Known rows, with every way that one mark hangs from another:
H{D{Z}}: [ 0.08  0.00 -0.16  0.08 -0.12  0.00 -0.02  0.18  0.02 -0.13  0.09  0.06
  0.03  0.10 -0.03  0.10  0.10  0.18  0.09  0.14 -0.07  0.09  0.01  0.14
  0.10  0.06 -0.21]
J{D{Z} V{C}}: [ 0.29  0.13 -0.02  0.06  0.07  0.06  0.03  0.13 -0.16 -0.04  0.14 -0.29
  0.12  0.15 -0.18  0.13  0.00  0.17  0.16 -0.15  0.14  0.13 -0.06 -0.03
 -0.17  0.12 -0.38]
D{H{B} Z}: [ 0.17 -0.21 -0.10  0.26 -0.22  0.11  0.01  0.07  0.10 -0.06 -0.05 -0.01
 -0.07 -0.08 -0.15  0.12  0.01  0.04  0.00  0.15 -0.07  0.03 -0.01  0.00
  0.01 -0.18 -0.15]
H{B D{Z}}: [ 0.15 -0.06 -0.11  0.18 -0.13  0.06 -0.07  0.23  0.08 -0.18  0.14  0.10
  0.06  0.04 -0.02  0.16  0.15  0.14  0.14  0.24 -0.14  0.07 -0.08  0.13
  0.19  0.02 -0.12]
C{G{W Z} V}: [ 0.09 -0.09 -0.02  0.13 -0.02  0.19 -0.02  0.24  0.15 -0.09  0.13 -0.20
  0.03 -0.13 -0.08 -0.16  0.14  0.00 -0.24  0.25  0.04 -0.10  0.07  0.11
  0.02 -0.19 -0.24]
Z{G{C W}}: [-0.14 -0.09 -0.18  0.19  0.20  0.02 -0.10  0.01 -0.01 -0.03  0.18 -0.20
 -0.08  0.06 -0.07  0.18  0.05 -0.04 -0.05  0.18  0.11  0.04  0.07  0.22
  0.16 -0.08 -0.06]
D{A J Z}: [ 0.06  0.07 -0.21  0.03 -0.20  0.08  0.25  0.03  0.01 -0.09  0.01 -0.07
 -0.04  0.05 -0.03  0.02  0.04  0.19  0.10  0.03 -0.08  0.11  0.19  0.18
  0.24 -0.01 -0.26]
V{C{G}}: [ 0.13  0.04 -0.10  0.18  0.07  0.03 -0.06  0.04  0.05 -0.16  0.06 -0.06
  0.09 -0.03  0.03  0.09  0.10  0.06 -0.07 -0.09  0.18  0.10 -0.07  0.02
  0.03 -0.05 -0.13]
G{C}: [ 0.02  0.07 -0.13  0.06  0.14  0.06 -0.04 -0.07 -0.06  0.00  0.07 -0.11
 -0.03  0.09  0.00  0.09  0.03 -0.06 -0.06  0.05 -0.03 -0.01 -0.03  0.10
  0.03 -0.02  0.01]
V{C}: [ 0.05  0.09 -0.02  0.10  0.07  0.00 -0.04 -0.08 -0.08 -0.04  0.08 -0.04
  0.06  0.01 -0.04  0.12  0.03  0.00 -0.01 -0.08  0.15  0.04 -0.08 -0.04
 -0.02  0.05 -0.08]
Z{G{W}}: [-0.17 -0.16 -0.03  0.15  0.06 -0.02 -0.03  0.11  0.06 -0.04  0.13 -0.11
 -0.04 -0.06 -0.04  0.06  0.03  0.02  0.02  0.11  0.15  0.04  0.11  0.11
  0.15 -0.05 -0.09]
C{V}: [ 0.02  0.03  0.12  0.06 -0.09  0.07 -0.03  0.08 -0.02  0.06 -0.05 -0.12
  0.03  0.03  0.04 -0.08 -0.04 -0.03 -0.05  0.11  0.00 -0.07  0.07 -0.02
  0.01 -0.06 -0.01]
C{G{Z}}: [ 0.17  0.01 -0.14  0.00  0.03  0.13  0.00  0.18  0.08 -0.08  0.05  0.03
  0.03 -0.10 -0.04 -0.07  0.07  0.00 -0.15  0.09 -0.01  0.00 -0.05  0.11
 -0.05 -0.05 -0.12]
V{C{G{W Z}}}: [ 0.09  0.01 -0.14  0.17  0.15  0.09 -0.04  0.08  0.07 -0.18  0.24 -0.12
  0.04 -0.14 -0.14  0.04  0.21  0.03 -0.18  0.03  0.18  0.03 -0.09  0.12
 -0.03 -0.07 -0.28]
J{D V{C{G{Z}}}}: [ 0.36  0.16 -0.06 -0.03  0.14  0.08 -0.06  0.24  0.00 -0.08  0.21 -0.20
  0.24  0.00 -0.13 -0.01  0.08  0.10 -0.03 -0.13  0.24  0.08 -0.13  0.01
 -0.22  0.11 -0.33]
H{D{J}}: [-0.06  0.03 -0.08 -0.10 -0.11 -0.23 -0.01  0.07  0.09 -0.15  0.19  0.08
  0.13 -0.05  0.06 -0.06  0.14  0.16  0.12  0.12  0.09  0.01  0.11  0.08
  0.21  0.15 -0.03]
D{Z}: [ 0.07 -0.01 -0.09  0.11 -0.08  0.11  0.07  0.07 -0.04 -0.06 -0.02 -0.03
 -0.06  0.04 -0.07  0.08  0.01  0.07  0.05  0.06 -0.07  0.07  0.02  0.11
  0.02 -0.03 -0.15]
V{C{G{W}}}: [ 0.03 -0.05 -0.06  0.25  0.13  0.00 -0.04  0.02  0.13 -0.24  0.17 -0.18
  0.02 -0.08 -0.04  0.09  0.18  0.11 -0.09 -0.03  0.21  0.05 -0.04  0.03
  0.06 -0.13 -0.17]
C{G V}: [ 0.09 -0.05  0.04  0.15 -0.12  0.10 -0.02  0.20  0.10 -0.06 -0.06 -0.13
  0.05 -0.01  0.08 -0.14  0.03  0.04 -0.12  0.10  0.05 -0.03  0.09  0.04
  0.07 -0.16 -0.05]
H{B D{A}}: [ 0.11  0.05 -0.09  0.08 -0.08  0.01 -0.06  0.14  0.20 -0.06  0.09  0.13
  0.07  0.07  0.05  0.11  0.11  0.16  0.10  0.08 -0.13  0.03 -0.05  0.05
  0.33 -0.03 -0.08]
C{G}: [ 0.08 -0.06 -0.07  0.08  0.01  0.06 -0.01  0.12  0.10 -0.12 -0.03  0.00
  0.04 -0.04  0.06 -0.03  0.05  0.05 -0.06 -0.02  0.05  0.04  0.00  0.06
  0.05 -0.11 -0.01]
Z{G{C}}: [-0.05  0.01 -0.21  0.14  0.13  0.02 -0.09  0.04 -0.09  0.05  0.10 -0.07
 -0.01  0.12  0.01  0.16 -0.06 -0.08 -0.01  0.13  0.09  0.05  0.01  0.18
  0.12  0.00 -0.02]
Z{G}: [-0.08 -0.03 -0.06  0.05  0.00 -0.02 -0.04  0.11 -0.04  0.05  0.02  0.02
  0.02  0.02  0.02  0.04 -0.08 -0.02  0.04  0.05  0.09  0.08  0.08  0.10
  0.09  0.02 -0.01]
G{C Z}: [ 0.13  0.13 -0.20  0.00  0.16  0.15 -0.05 -0.02 -0.10  0.04  0.15 -0.04
 -0.03  0.02 -0.10  0.07  0.06 -0.15 -0.14  0.15 -0.06 -0.04 -0.09  0.15
 -0.08  0.06 -0.10]
D{A H J{V{C}}}: [ 0.14  0.06 -0.17  0.03 -0.17 -0.08  0.11 -0.06 -0.02 -0.02  0.09 -0.22
  0.11 -0.04 -0.15  0.15  0.03  0.23  0.00 -0.20  0.29  0.01  0.21 -0.09
  0.02  0.00 -0.35]
D{A{K} H{B} J}: [ 0.13  0.02 -0.15  0.02 -0.32 -0.10  0.04 -0.02  0.24 -0.08 -0.08  0.08
  0.08 -0.23 -0.12  0.03 -0.07  0.13 -0.03  0.00 -0.13 -0.06  0.16 -0.09
  0.38 -0.05 -0.01]
Z{G{C{V} W}}: [-0.11 -0.08 -0.09  0.27  0.12  0.08 -0.12  0.10 -0.02  0.03  0.13 -0.32
 -0.04  0.08 -0.02  0.10  0.03 -0.06 -0.11  0.29  0.12 -0.03  0.11  0.20
  0.18 -0.13 -0.09]
D{A H{B} J Z}: [ 0.18 -0.11 -0.24  0.18 -0.32  0.08  0.19  0.06  0.17 -0.10 -0.03 -0.08
 -0.05 -0.10 -0.13  0.07  0.05  0.16  0.07  0.11 -0.09  0.09  0.17  0.09
  0.26 -0.14 -0.26]

Rows:
[ 0.16 -0.04 -0.20  0.11 -0.24 -0.04  0.07  0.01 -0.14 -0.13  0.15 -0.27
  0.10 -0.07 -0.23  0.18  0.06  0.23  0.05 -0.09  0.27  0.04  0.16 -0.04
 -0.13  0.05 -0.36]
D{H J{V{C}} Z}
[ 0.04  0.03 -0.08  0.14  0.13  0.18 -0.07  0.06 -0.05  0.01  0.18 -0.29
 -0.04  0.01 -0.13 -0.01  0.12 -0.11 -0.23  0.32 -0.03 -0.16  0.02  0.16
  0.00 -0.08 -0.19]
G{C{V} W Z}
[-0.02 -0.27 -0.14  0.23 -0.04 -0.02  0.07  0.17  0.12  0.06  0.06 -0.21
 -0.06 -0.03 -0.18  0.02 -0.10  0.07  0.08  0.12  0.17  0.20  0.15  0.08
  0.03 -0.11 -0.37]
J{D{H Z{G{W}}}}
[-0.11 -0.09 -0.25  0.16 -0.12  0.04  0.19  0.11  0.07 -0.08  0.14 -0.17
 -0.09  0.00 -0.09  0.12  0.07  0.23  0.10  0.14  0.07  0.17  0.28  0.31
  0.36 -0.04 -0.34]
D{A J Z{G{W}}}
[ 0.06  0.20 -0.16 -0.10 -0.13 -0.09 -0.06  0.13  0.17 -0.06  0.00  0.21
  0.12  0.06  0.01  0.09 -0.06  0.22 -0.03 -0.01 -0.19  0.02  0.04  0.03
  0.41  0.07 -0.06]
H{D{A{K}}}
[ 0.08  0.00 -0.10  0.02 -0.15 -0.15  0.01 -0.05 -0.07 -0.07  0.13 -0.23
  0.15 -0.13 -0.16  0.11  0.07  0.16  0.01 -0.12  0.37 -0.05  0.15 -0.14
 -0.15  0.07 -0.23]
D{H J{V{C}}}
[ 0.14  0.14 -0.11  0.05  0.05  0.20 -0.05  0.09 -0.13  0.10  0.10 -0.18
  0.02  0.05 -0.09  0.00  0.02 -0.15 -0.20  0.26 -0.05 -0.11 -0.02  0.13
 -0.05 -0.01 -0.12]
G{C{V} Z}
[ 0.29 -0.03 -0.14  0.03 -0.15  0.10  0.17  0.21  0.02  0.11 -0.07 -0.25
  0.04  0.15 -0.19  0.05 -0.14  0.26  0.08 -0.12  0.03  0.15  0.15 -0.03
 -0.08 -0.11 -0.48]
J{D{A H Z} V}
[ 0.05 -0.10 -0.06 -0.08 -0.24 -0.14  0.06  0.02 -0.02 -0.03  0.06 -0.18
  0.09 -0.12 -0.12 -0.03  0.04  0.16  0.05 -0.03  0.22 -0.09  0.23 -0.11
 -0.09  0.02 -0.15]
D{H J{V}}
[ 0.20  0.13  0.01 -0.13  0.02  0.04  0.09  0.15  0.03  0.10  0.01 -0.21
  0.10  0.19 -0.04 -0.03 -0.08  0.18  0.11 -0.19  0.03  0.05  0.07 -0.07
  0.02  0.03 -0.25]
J{D{A} V}
[ 0.18 -0.05 -0.24  0.03 -0.31  0.04  0.24  0.08  0.00 -0.02 -0.01 -0.22
  0.02  0.02 -0.19  0.09  0.00  0.32  0.06 -0.04  0.05  0.03  0.33  0.06
  0.06 -0.09 -0.40]
D{A H J{V} Z}
[ 0.07 -0.16 -0.18  0.18 -0.10  0.01  0.07  0.21  0.04  0.14 -0.01 -0.11
  0.00  0.02 -0.10  0.01 -0.21  0.04  0.12  0.03  0.13  0.23  0.10  0.05
 -0.03 -0.02 -0.32]
J{D{H Z{G}}}
[ 0.10  0.16 -0.15 -0.08 -0.25 -0.17 -0.05  0.14  0.27 -0.19  0.11  0.19
  0.17 -0.09  0.01  0.08  0.08  0.25  0.10  0.09 -0.20 -0.02  0.07  0.05
  0.56  0.12  0.03]
H{B D{A{K} J}}
[ 0.03  0.00 -0.20  0.02 -0.19 -0.12  0.08  0.16  0.05 -0.18  0.18  0.03
  0.07  0.00  0.00  0.03  0.15  0.25  0.16  0.17  0.00  0.10  0.13  0.17
  0.19  0.13 -0.19]
H{D{J Z}}
[ 0.18 -0.04 -0.11  0.03 -0.25 -0.03 -0.03  0.27  0.05 -0.29  0.26 -0.07
  0.14  0.00 -0.10  0.12  0.24  0.34  0.25  0.18 -0.01 -0.02  0.07  0.09
  0.17  0.11 -0.17]
H{B D{J{V} Z}}
[ 0.03  0.02 -0.18  0.04  0.20  0.13 -0.03 -0.02 -0.02 -0.03  0.24 -0.17
 -0.07 -0.05 -0.18  0.10  0.15 -0.10 -0.18  0.20 -0.05 -0.09 -0.05  0.16
 -0.03 -0.03 -0.15]
G{C W Z}
[ 0.04  0.00 -0.25  0.18 -0.10  0.19  0.12  0.16 -0.02  0.06 -0.05 -0.02
 -0.09  0.15 -0.03  0.17 -0.11  0.12  0.07  0.05 -0.03  0.21  0.11  0.26
  0.25 -0.07 -0.30]
D{A Z{G}}
[ 0.23 -0.06 -0.04  0.13 -0.07  0.00  0.06  0.07  0.24  0.13 -0.09 -0.05
  0.02 -0.03 -0.04 -0.03 -0.11  0.01  0.06 -0.06 -0.05  0.07  0.02 -0.10
  0.12 -0.15 -0.19]
J{D{A H{B}}}
[-0.05 -0.03 -0.01  0.19  0.09  0.08 -0.05 -0.01 -0.01 -0.03  0.13 -0.34
 -0.05  0.07 -0.04  0.02  0.11 -0.04 -0.16  0.24  0.02 -0.12  0.06  0.07
  0.10 -0.15 -0.08]
G{C{V} W}
[ 0.17  0.02 -0.05  0.08 -0.07  0.19 -0.03  0.27  0.06 -0.02  0.02 -0.07
  0.06 -0.06 -0.03 -0.17  0.03 -0.05 -0.19  0.17  0.03 -0.06  0.04  0.10
 -0.03 -0.10 -0.19]
C{G{Z} V}
[ 0.04 -0.10 -0.10  0.07  0.10  0.13  0.01  0.15  0.17 -0.14  0.15 -0.09
 -0.04 -0.17 -0.12 -0.05  0.17  0.04 -0.19  0.16  0.02 -0.02 -0.01  0.14
 -0.01 -0.12 -0.18]
C{G{W Z}}
[ 0.13  0.09 -0.24  0.10 -0.12  0.09  0.07  0.18  0.07 -0.06  0.06  0.10
  0.00  0.18  0.01  0.14  0.05  0.26  0.08  0.07 -0.13  0.15  0.05  0.20
  0.24  0.00 -0.32]
H{D{A Z}}
[ 0.18  0.10 -0.18  0.12  0.10  0.11 -0.04  0.08  0.00 -0.14  0.14  0.01
  0.08 -0.08 -0.07  0.05  0.11 -0.02 -0.15 -0.02  0.13  0.05 -0.13  0.06
 -0.07  0.00 -0.22]
V{C{G{Z}}}
[ 0.01 -0.04 -0.06  0.00 -0.14 -0.18 -0.05  0.13  0.17 -0.18  0.22  0.09
  0.15 -0.08  0.04  0.00  0.18  0.14  0.18  0.18  0.00 -0.06  0.03  0.07
  0.29  0.11  0.04]
H{B D{J}}
[-0.06 -0.11 -0.33  0.26  0.10  0.02 -0.09  0.20  0.01 -0.14  0.29 -0.14
 -0.04  0.15 -0.07  0.28  0.15  0.15  0.05  0.32  0.05  0.14  0.06  0.33
  0.27 -0.03 -0.27]
H{D{Z{G{C W}}}}
[ 0.36  0.06 -0.08  0.15  0.03  0.09 -0.01  0.24 -0.03 -0.17  0.10 -0.30
  0.17  0.11 -0.11  0.09  0.06  0.24  0.10 -0.14  0.21  0.21 -0.04  0.00
 -0.12  0.00 -0.39]
J{D{Z} V{C{G}}}
[ 0.20  0.15  0.09 -0.03  0.12 -0.08 -0.05  0.08 -0.10  0.01  0.15 -0.26
  0.18  0.10 -0.10  0.05 -0.01  0.11  0.14 -0.22  0.25  0.07 -0.09 -0.14
 -0.16  0.13 -0.22]
J{D V{C}}
[ 0.10  0.21 -0.16 -0.06 -0.09 -0.13  0.00  0.08 -0.02 -0.16  0.25 -0.10
  0.22  0.09 -0.02  0.16  0.16  0.37  0.16 -0.10  0.23  0.04  0.12  0.04
  0.23  0.19 -0.31]
H{D{A J{V{C}}}}
[ 0.21  0.02  0.02  0.03  0.03 -0.10 -0.04  0.03 -0.04  0.09  0.09 -0.26
  0.19  0.01 -0.16  0.03 -0.09  0.10  0.05 -0.21  0.30  0.05  0.00 -0.21
 -0.26  0.03 -0.30]
J{D{H} V{C}}
[ 0.16  0.09 -0.19 -0.05 -0.21  0.11  0.23  0.13 -0.05 -0.08  0.04 -0.21
  0.02  0.10 -0.10  0.11  0.07  0.32  0.11 -0.03  0.01  0.06  0.22  0.13
  0.12  0.03 -0.32]
D{A J{V} Z}
[ 0.20  0.09 -0.11  0.04 -0.03  0.14  0.17  0.13  0.06  0.06 -0.04 -0.11
 -0.02  0.17 -0.03  0.01 -0.10  0.14  0.14 -0.07 -0.12  0.21  0.02  0.11
  0.12 -0.03 -0.33]
J{D{A Z}}
[ 0.20  0.00 -0.06 -0.06 -0.06 -0.01  0.11  0.11  0.10  0.18 -0.07 -0.20
  0.08  0.11 -0.09 -0.04 -0.13  0.17  0.05 -0.18  0.09  0.07  0.15 -0.14
 -0.08 -0.07 -0.34]
J{D{A H} V}
[ 0.06 -0.09 -0.18  0.24 -0.14  0.03 -0.09  0.30  0.08 -0.13  0.18  0.12
  0.06  0.05 -0.04  0.20  0.05  0.15  0.19  0.27 -0.02  0.12 -0.02  0.22
  0.29  0.03 -0.15]
H{B D{Z{G}}}
[ 0.32 -0.15  0.00  0.11 -0.15  0.08  0.02  0.23  0.08 -0.01  0.04 -0.22
  0.09  0.00 -0.22  0.06 -0.03  0.15  0.13  0.03  0.04  0.04  0.01 -0.11
 -0.14 -0.08 -0.28]
J{D{H{B} Z} V}
[ 0.23  0.03 -0.20  0.12 -0.13  0.05  0.07  0.16 -0.06 -0.31  0.17 -0.27
  0.15  0.00 -0.09  0.12  0.18  0.30  0.06 -0.07  0.25  0.11  0.08  0.07
  0.00  0.01 -0.32]
D{J{V{C{G}}} Z}
